Known rows, with every step that occurs
buseb-sebaron-davu-korezi: [  3  10   7  22  10 -13   4  20 -19  18  21   4   8 -31 -14 -14  -6 -36
  14 -10 -38  10]
notizi-davu: [  0 -10  -4  -5   5  -3  -6  15  -4  -5 -15 -17  -8  -8  -3 -10  26   2
   6   4  -1  -5]
notizi-davu-korezi: [  9   2  -5  15   8  -5 -13  27  -1   2 -14  -8   5 -10  -4  -1  20 -16
   0  -2  -7   2]
notizi-davu-vazod-sebaron: [ -4  -3  -3  20   3   6 -27  -1 -14 -33 -31  -9  11 -19  -2 -16  15  24
   4   5 -10  -5]
buseb-vazod: [-12   0   9   6  -9  10  -7  15  -4 -18   0   2  17 -27  -9 -18 -18  24
  -1   2  -7   0]
buseb-vazod-sebaron-davu: [-26   4  16  11 -11  30  -7  11 -15 -24  -4  14  25 -59 -13 -28 -21  45
  10   1 -23 -16]
korezi-vazod-sebaron-buseb: [-14   4 -48   1  -1  38 -19   2   3  -9  -2   7  16 -47  -3  -9  -4  26
  10   1 -31  -9]
notizi-davu-korezi-sebaron-vazod: [ -9  -3  -3  16   5  -1  -8  25 -29  21 -17   8 -24 -40   1 -20  23  -4
  30   9 -17   8]
vazod-sebaron-buseb: [ -7  12 -19  11  -7  14  -9 -12 -15  -7   1   1   9 -42  -1  -7 -18  15
   0   7 -21 -15]
davu-vazod: [  1   4   3  23   2  -4  -9 -10  -7  -8   2  -1   4   5  -1  -6   3  -4
  -1  -4  -5   1]
ratat-notizi-davu-korezi-sebaron: [  5   5  -8  20   5 -25  -1  14 -14  12 -17  -5 -23  -4  11 -21  25 -29
  24 -10   3  11]
ratat-davu-vazod: [  1  13 -16   8  -9 -16   7   7  -7  -1   6  -1  18   0   0  -3  -7 -12
  12  -4 -16 -21]
sebaron-buseb-korezi-vazod: [  4  13 -53   5 -13  24  -2  22   2  13  35  -5  12 -32  -9  -8   7  -4
   5  -8 -38   4]
korezi-vazod-sebaron-buseb-davu: [-13  -4 -38   5  -2  42 -23  16  13 -12  13  -1  23 -68  -8 -33  -6  32
  15  -5 -34 -15]
ratat-notizi: [  0  13  -4   8 -15  -7  15  -1   1  -1  -5   5  -3  15  13  -7   1  -2
   4 -12  14   2]
notizi-davu-vazod: [  1  -6   0  17   6  -6 -16   5 -11 -13 -13 -18  -4  -3  -3 -16  29  -1
   6   1  -6  -4]
buseb-korezi-vazod-sebaron: [  1   7 -41   3 -13  34 -16  22  10 -20  -1  11  32 -22  -7   2  -1  31
   3  -8 -24  17]
korezi-vazod: [ -7  -8 -29 -10   5  24 -10  14  18  -2  -3   6   7  -5  -1  -2  13  10
  10  -8 -10   5]
sebaron-davu: [ -8   1  11   0   1   7  11   2  -7  16  12   3  -8 -16  -4 -12  11  -4
  12  -5 -13 -15]

Rows
[ -2   2  12  24   8 -15   2  -3 -28   3  22  -7  -2 -25 -13 -29   2 -21
  19  -8 -37   4]  buseb-sebaron-davu-vazod
[ -5  -2 -15   3   8 -11  -1 -20 -25  24  21 -11 -31 -36  -1 -21  -2 -21
  19   7 -21  -7]  korezi-sebaron-buseb
[ -5  15 -15  33  -5  11 -19 -21 -21 -15   3   0  13 -37  -3 -13 -15  11
  -1   4 -27 -14]  davu-vazod-sebaron-buseb
[ -6   6 -52  15   7  33 -32  30   2  -8 -16   0  21 -57  -7  -9  16  10
  10  -2 -38  -8]  notizi-davu-korezi-vazod-sebaron-buseb
[ 10  21 -24  15 -18   1   7   8 -15  15  37 -11   4 -27  -8  -6  -6 -16
  -5  -1 -28  -1]  sebaron-buseb-korezi
[ -7   9 -31   2 -12  41  -4  25   4  -5  11  13  25 -38 -12 -10   9  26
  15 -12 -37   2]  buseb-korezi-vazod-sebaron-davu
[ -6  18 -22  37 -15   1 -11  -6 -25 -21 -18 -12   2 -30   9 -31  12  11
  10  -3 -13 -17]  ratat-notizi-davu-vazod-sebaron-buseb
[-10  11  -7  30   3  -3 -13   8 -26  12  23   2  -1 -64 -13 -29 -26 -14
  13   3 -33   0]  davu-korezi-sebaron-buseb-vazod
[ -3  -1 -23  18   5  38 -31  35  28 -18  -5  16  42 -43  -9 -15  -7  25
   8 -14 -24   6]  buseb-davu-korezi-vazod-sebaron
[-10   1 -11  25   8  -6 -20  23 -30   7   7 -16  -8 -73 -14 -39   0 -12
  19   7 -34  -5]  notizi-davu-korezi-sebaron-buseb-vazod
[  6  38 -43  27 -31  -3   3  10 -25  -6  26  -3  37 -42  -8  -8 -25  -2
   6   0 -48 -23]  ratat-davu-vazod-sebaron-buseb-korezi
[-10  17 -19   7 -11 -11  13  29 -25  33   2  25  -2 -36   3  -6 -12 -15
  37   4 -28  -8]  ratat-davu-korezi-sebaron-vazod
[  0   6  -3  26  -9 -13  -1   5  -9 -13 -18 -12  -7  12  10 -24  29  -3
   9 -11   9  -2]  ratat-notizi-davu-vazod
[-13   4   7   4  -2  19   0  -3 -10  -4  -6  11   7 -33  -4 -10  -2  21
  11   0 -17 -15]  vazod-sebaron-davu
[-19   3   6  10 -12  23 -18   8  -7 -39 -17  11  32 -43  -9 -16 -33  49
  -2   6  -9   0]  buseb-vazod-sebaron
[  5   2  -1  16  15 -15  -9  -1 -10  18   4   7 -11 -10   0  -5  -3 -28
  13  -2 -10  14]  davu-korezi-sebaron
[ -7   5 -21  10  10  29  -5  29  13  20  10  19  12 -23  -8  -4  18 -11
  16 -18 -29  -3]  sebaron-davu-korezi-vazod
[  7  14  -8  24  -7 -12   1  27   1   1 -19  -2   2   6   9  -8  21 -18
   5 -13   6   5]  ratat-notizi-davu-korezi
[  6  25 -28  19 -22  12  -4   2 -18  -5  20  -3  19 -43  -7  -5 -20   9
  -5   4 -31  -1]  vazod-sebaron-buseb-korezi
[  1   4  -2  34  -3   4 -11  -1  -8   3  34 -16   5 -41  -9 -38  -3  -7
   4  -5 -26 -20]  sebaron-buseb-davu-vazod
[  8  28 -23  41 -20   9 -13  -8 -24 -13  21  -3  23 -37  -9 -11 -17   7
  -5   0 -37  -1]  davu-vazod-sebaron-buseb-korezi
[-17  -5   2   2  -3   4   4  -1 -28  19  -2  16 -29 -30   5 -19   3  11
  30  11 -10   6]  korezi-sebaron-vazod
